Each row was made from one path, in order. Every step used is in the known rows, and no mark comes twice. Write each row's path.
Known rows:
bizur, sotavap, dosepa: [ 11   6 -54  19  66  23 -49   2  21  18 -46  24  -3  19 -35  10  24 -34
  52 -20]
tuzavin, fakom, sotavap: [ -6 -21 -13  -6 -18  53 -25  -7  15 -20   5 -11 -37  28 -14  24  10 -17
 -19  12]
fakom, ganikuf: [  6 -19  -7   0   3  17  10 -32   1  10  -5  -2  30  24 -35 -34  14  33
 -10 -24]
bizur, sotavap: [ -1 -10 -62   4  47  25 -61  13  14  20 -18   9  -1  26 -25   2  31 -15
  22 -12]
sotavap, bizur, ganikuf, fakom: [ 10  -7 -35  17  39  33 -19  33  15   2  12  -1  18 -28 -56 -35  16   5
 -12  31]
ganikuf, bizur, tuzavin: [ 27  -6 -25  25  23   7 -13  14 -30   1  22   6  51  26 -15 -22  -6  33
  10   0]
bizur, sotavap, dosepa, tuzavin, fakom: [ -7   3 -44   9  46  15 -24  10  22  25 -45  13 -21  36 -38  16  14 -58
  60 -15]
ganikuf, fakom: [  2 -28 -21  -2  22  44   1   3 -27 -10  15 -30  16  14  19  -8   6  -3
  31 -22]
bizur, ganikuf, fakom, tuzavin: [ 21   2 -48  -2  28  11  21   9  -3  -8  15  18  34  11 -28 -29  -1  -6
   7 -19]
sotavap, dosepa, ganikuf: [ 32  10 -22  26  52  19   7 -22  30   6 -12  15   3  30 -65  28  -7  -3
  44 -30]
sotavap, dosepa, tuzavin, fakom, ganikuf: [ 12   2   6  18  13  -1  31 -13  14  11 -39  -5 -14  36 -55   8 -19 -36
  54 -13]
ganikuf, fakom, sotavap, dosepa: [ -3 -21 -16 -13  26  47  -9 -29   3 -18  -2  -3   2  -1  16  12  -4 -12
  29 -32]
tuzavin, fakom, sotavap, bizur, ganikuf: [ -7 -12 -19   0 -10  53 -24   7  28 -15   7   0 -36   5 -37   9  13 -22
 -33  33]
fakom, ganikuf, bizur, sotavap, dosepa, tuzavin: [ -4  -1   1 -14  34  20  32 -21  -8  34  -6  22  40  37 -37 -37  13  14
  30 -28]
dosepa, ganikuf, bizur: [ 18  -7 -19  -7  43  38  19  -2   7  14  59   6  26  52 -55  17   5  38
  13 -23]
sotavap, bizur, tuzavin, fakom: [ 11 -24 -43  47  -6  18 -35  27  -2   1 -19 -14   7 -20 -38 -27  19 -10
 -28  34]
fakom, tuzavin: [ 72 -34 -44  31  17  -8 -31  -9 -32 -10 -29  -2  34   4 -31 -27   8  24
   0 -40]
bizur, ganikuf, fakom, sotavap: [-10   7 -40 -21  27  25   3  -2  30 -11  32  22  12  12 -26  -5  -7  -2
  -6  -5]
ganikuf, fakom, sotavap, bizur: [-10 -37 -19 -17  16  54 -26  -9  -2 -17  15 -16   4 -19  10  -4  11   2
  -1 -10]
dosepa, tuzavin: [  7 -25 -10  -1   6 -25 -10  10  14  14   4 -30  -4  39 -58   6 -25   5
  25  -9]
dosepa, tuzavin, fakom, ganikuf: [-18 -24   8 -13 -29  -2  38   2   5  15  -1 -30 -19  55 -43  -4 -12 -24
  15  -5]

Which path is each row?
[-14 -14 -43  26 -41   3  15  -9 -13  -1 -13  -2  14  33  -2 -22   6 -21
 -23  -7]  bizur, tuzavin, fakom, ganikuf
[ -7 -16  -2   2 -22  50  29  -8 -12  -2  -5 -15 -12  42 -17 -14  19 -17
  -8   3]  tuzavin, fakom, ganikuf
[ 24  10 -21  10  75  37 -24  15 -16  18  -3  23  29  26 -30  -8  16   4
  57  -8]  ganikuf, bizur, sotavap, dosepa
[ 11   8 -11   3  57  34  -3  24 -14  22  -2  15  13  40 -31  -2  10 -18
  60  -1]  ganikuf, bizur, sotavap, dosepa, tuzavin, fakom
[  5 -11  -7   4   2  12  29 -25 -24  15  11  14  59  30 -19 -48   7  40
  -6 -23]  fakom, ganikuf, bizur, tuzavin
[-12 -33 -19 -22  12  49 -17 -21  -3 -19  20 -15   4   4  25   7   1   1
  10 -27]  ganikuf, fakom, sotavap
[  3  -5 -31   0  15  32  35  -1  -1  12  54  10  22  58 -39  12   5  12
   1 -21]  dosepa, ganikuf, bizur, tuzavin, fakom
[ -3 -11  11  -1 -12  58  38  -2 -25   1  10 -10   4  45 -15 -20  18  -8
   1   6]  tuzavin, fakom, ganikuf, bizur
[ 24  -1 -37  28  40  18 -38  34  31   4   5   6  16 -27 -83 -31  13  18
 -24  39]  sotavap, bizur, ganikuf
[ 15 -10  10  -7  19  30  27 -22 -21  15  16   6  49  31 -31 -43  11  46
   3 -20]  fakom, ganikuf, bizur
[-12 -18 -51  19 -39   6 -22 -10   4 -13  -7   3  -4  22   1   4  -1 -23
 -31   1]  bizur, tuzavin, fakom, sotavap
[-22 -27 -41 -20  11  42  17 -22  22   3  46   4   8  21 -20  18  11   2
 -14 -39]  dosepa, ganikuf, fakom, sotavap, bizur, tuzavin
[ -9 -22 -31 -18  27  48  34 -11   7   6  49 -11  11  45 -20  20   9   4
  17 -42]  dosepa, ganikuf, fakom
[ -4  -8 -12  -2  -3  54  -2 -21  27 -15  -1   4 -41  33 -29  39   5 -32
  -1   0]  tuzavin, fakom, sotavap, dosepa, ganikuf
[-20 -17  -6 -16 -18   0   3  14  36   5   9 -15 -36  30 -62  12 -16 -27
  -5  16]  dosepa, tuzavin, fakom, sotavap, bizur, ganikuf
[-14  -8   0  -7  -4  61  32   2 -22   9   2   0  -1  48 -11 -20  29 -21
   6   3]  tuzavin, fakom, ganikuf, bizur, sotavap
[ -5 -11 -48  29 -30   5 -16 -16   8 -14 -22   9  -6  21  -3   7  -7 -31
 -17  -3]  bizur, tuzavin, fakom, sotavap, dosepa
[-17 -27  -1 -17 -25   0   1   3  23   1   6 -26 -38  44 -43  25 -19 -25
   6   2]  dosepa, tuzavin, fakom, sotavap
[ 20 -25 -49  49  10   1 -52  21   4   4 -18 -10  23 -31 -46 -33  14  14
 -28  25]  sotavap, bizur, tuzavin
[-12  13 -32 -22  29  11  17  -4  37  -4  19  23   7  17 -38   0 -20 -17
  14 -11]  bizur, ganikuf, fakom, sotavap, dosepa, tuzavin
[  3 -24 -35  41 -14  17 -19  17  -2   5 -19  -9  13 -18 -37 -40  22  -5
 -36  29]  sotavap, bizur, tuzavin, fakom, ganikuf
[ 18   3  -1  27  22  -1  13   0  14   6 -38 -10 -22  35 -55  22 -23 -38
  61  -5]  sotavap, dosepa, tuzavin, fakom
[-15 -36 -32 -10   5  43 -23 -12  -2 -15  11 -11  11 -20  18  -8   8  -3
  -9 -14]  ganikuf, fakom, sotavap, bizur, tuzavin
[-11 -23 -11 -19  19  32   1 -25   6 -12   0  -9  -4   7   8  14 -12 -18
  36 -34]  ganikuf, fakom, sotavap, dosepa, tuzavin
[-16 -20  15 -16 -21   4  46   7  -5  17  10 -26 -10  58 -41  -8 -13 -17
  21  -3]  dosepa, tuzavin, fakom, ganikuf, bizur
[ -1  -7  -7 -14  31  34  17 -16 -15  27   7  20  44  33 -25 -42  27  28
  10 -25]  fakom, ganikuf, bizur, sotavap
